Known rows, with every step that occurs:
Q -> D -> C -> A -> R: | -169 |  -51 |  -11 |   95 | -101 | -119 | -114 |  388 |  -47 |   80 |   93 | -139 | -117 | -100 | -179 | -445 | -135 |
R -> Q -> C -> A -> T -> D: |  366 |  168 |  -40 |   -9 |  -43 |  -58 |  330 | -207 | -276 |  149 | -131 |  -99 |    4 |   17 | -182 | -200 |  -14 |
D -> C: |  -58 |  -89 |  112 |  -37 | -108 |   43 | -359 |  -86 |  129 |   28 |   20 | -125 |   85 | -102 |  222 |   66 |   40 |
G -> A -> R -> Q: | -169 |  166 |  -43 |   30 |  283 |  281 |  -49 | -211 |  179 | -219 |  -20 |  204 |  -28 |  105 |  293 |  647 |   78 |
T -> D -> C -> A: |  260 |  -13 |   17 |   -8 |   63 |  -20 |  -38 |  366 |  -75 |   78 |  -12 |  -96 | -163 | -199 | -103 | -653 | -104 |
R -> Q -> C -> A -> T: |  135 |  149 |   40 |  -19 |  -35 |   43 |  170 | -317 |    3 |   66 |  -87 | -121 |    3 |   93 |   70 | -216 |    8 |
C -> A -> R -> Q -> T: |  -72 |   16 |  -85 |  -38 |  153 |   10 |   74 |  285 |  165 | -236 |   61 |  228 | -123 |  123 |   12 |  -20 |   -2 |
D -> C -> A -> R -> Q: |   34 |   37 |    7 |  -27 |   71 |   82 | -340 |  258 |  141 | -240 |    1 |   57 | -189 |  -21 |  206 | -534 |  -34 |
R -> Q -> T -> D -> C -> A -> S: |  269 |  227 |  156 |    5 |  512 | -100 |  -56 |  675 |  -65 |  -10 |   16 |   -6 | -282 | -117 | -230 | -784 |  -26 |
A -> T: | -104 |  -83 |  124 |   -1 |  124 |  -23 |  -13 | -535 |   -8 |   83 |   -6 | -155 |  163 |  -22 |  214 |  866 |   98 |
C -> A -> T -> D: |  221 |   -3 |   25 |   30 |  282 |  -75 |  321 |  -52 | -228 |  132 |  -36 | -123 |  -96 | -114 | -109 |  136 |  -42 |
Q -> C -> A: |  -63 |  -76 |  -13 |   18 | -358 |  184 |  229 | -319 |  156 |  311 |   27 |  -32 |  -10 |   49 |    9 | -568 | -100 |
D -> C -> A -> R -> Q -> T: |  -11 |  129 |  -14 |  -13 |  102 |  -91 | -329 |  623 |  140 | -253 |   73 |   61 | -188 |   11 |   26 | -302 |    9 |
R -> Q -> T -> D: |  235 |   24 | -102 | -118 |   91 |  -70 |  242 |  120 | -103 | -128 |  -74 |  152 |  161 |   40 | -160 |  540 |   80 |
Q -> T -> C: | -323 | -159 |   38 |   85 | -195 |   19 |  -33 |  104 |   79 |  198 |   45 |    8 |  215 |   27 |  -70 |  212 |  127 |
A -> S: | -254 | -159 |  238 |   37 |  237 |  197 |   22 | -564 |  178 |  224 |   64 |    3 |   34 |  -21 |  211 |  132 |   23 |
R -> Q -> C -> A: |  144 |   33 |  -46 |  -73 | -216 |  226 |  221 | -226 |  162 |   55 |  -76 |   54 |  -22 |  127 |   56 | -684 |  -66 |
A -> R -> Q: | -119 | -129 |  -49 |  -69 |  -49 |  145 |  -83 | -461 |  115 | -203 |  -16 |  194 |  150 |  107 |  273 |  504 |   67 |

Rows:
|  -87 |  -15 |  -34 |  -17 | -122 | -127 | -242 |   99 |  -76 | -153 |  -25 |  -68 |  143 |   -6 |  -49 |  220 |   20 |
A -> R -> Q -> D -> C
|  158 |   40 |  122 |   18 |   52 | -246 | -233 |  -99 | -282 |  118 |  -36 | -311 |  121 | -204 |  -20 |  558 |   80 |
A -> T -> D -> C
|  -59 |  -68 | -130 |   -6 |  108 |   51 |  298 |  119 |  -20 | -166 |  -19 |  123 |  -59 |   83 | -141 | -238 | -109 |
C -> A -> R -> Q -> D
|  -93 |  -74 |   47 |   -1 | -112 | -124 | -107 |  101 |  -38 |  102 |    8 | -218 |  166 | -108 | -111 |   83 |  -22 |
Q -> D -> C
|   76 |   87 |  -67 |  -32 | -108 | -244 | -297 |  346 | -176 | -156 |   21 |   66 |   95 |  -46 | -147 |  473 |   92 |
A -> R -> Q -> T -> D -> C
|   50 |  105 |  111 |   79 |  221 | -254 |  -41 |  393 | -157 |   89 |    0 | -411 |  -76 | -156 | -185 | -167 |  -64 |
Q -> D -> C -> A -> T
|  -55 |   37 |   76 |   65 | -180 |  -14 |  163 | -420 |  -14 |  342 |   12 | -237 |   -5 |   20 |   14 | -116 |  -27 |
Q -> C -> A -> T
|    7 |  -26 |   99 |   23 |  319 |   22 |  128 | -154 |   44 |   39 |    3 | -160 |  -95 |  -39 |  145 |  104 |  -16 |
C -> A -> T
|   27 |  -22 | -144 |  -54 |  -25 | -141 |  111 |   14 | -150 | -129 |    8 |  230 |  142 |   64 | -151 |  749 |   82 |
A -> R -> Q -> T -> D
| -194 |  -73 |  -73 |  -22 | -549 |  120 |  -42 | -700 |   70 |   81 |  -10 |  112 |  243 |  168 |  147 |  303 |   49 |
A -> R -> Q -> C
|   -6 |  -72 |  -67 |  -48 |  119 |  198 |   53 |  -61 |  158 | -225 |   -4 |  208 | -135 |   91 |  189 | -232 |  -48 |
C -> A -> R -> Q
| -316 | -101 |  -40 |   77 | -219 |   24 | -157 |   92 |   34 |  -54 |   19 |  180 |  212 |  125 |   -8 |  355 |  165 |
A -> R -> Q -> T -> C
|  149 |   47 | -160 |  -24 |  135 |  -72 |  250 |  401 | -108 | -154 |   19 |  236 | -112 |   44 | -236 |   25 |  -36 |
C -> A -> R -> Q -> T -> D
| -276 | -123 |  -50 |   87 | -524 |  126 |   99 | -410 |  105 |  318 |  108 |   44 |  -40 |   77 |   23 | -335 |  -96 |
Q -> C -> A -> R
|  254 |   60 |  -66 |  -20 |   45 |  -14 | -156 |  363 | -115 | -194 |  -35 |   74 | -184 | -101 |  -50 | -524 |  -66 |
T -> D -> C -> A -> R -> Q
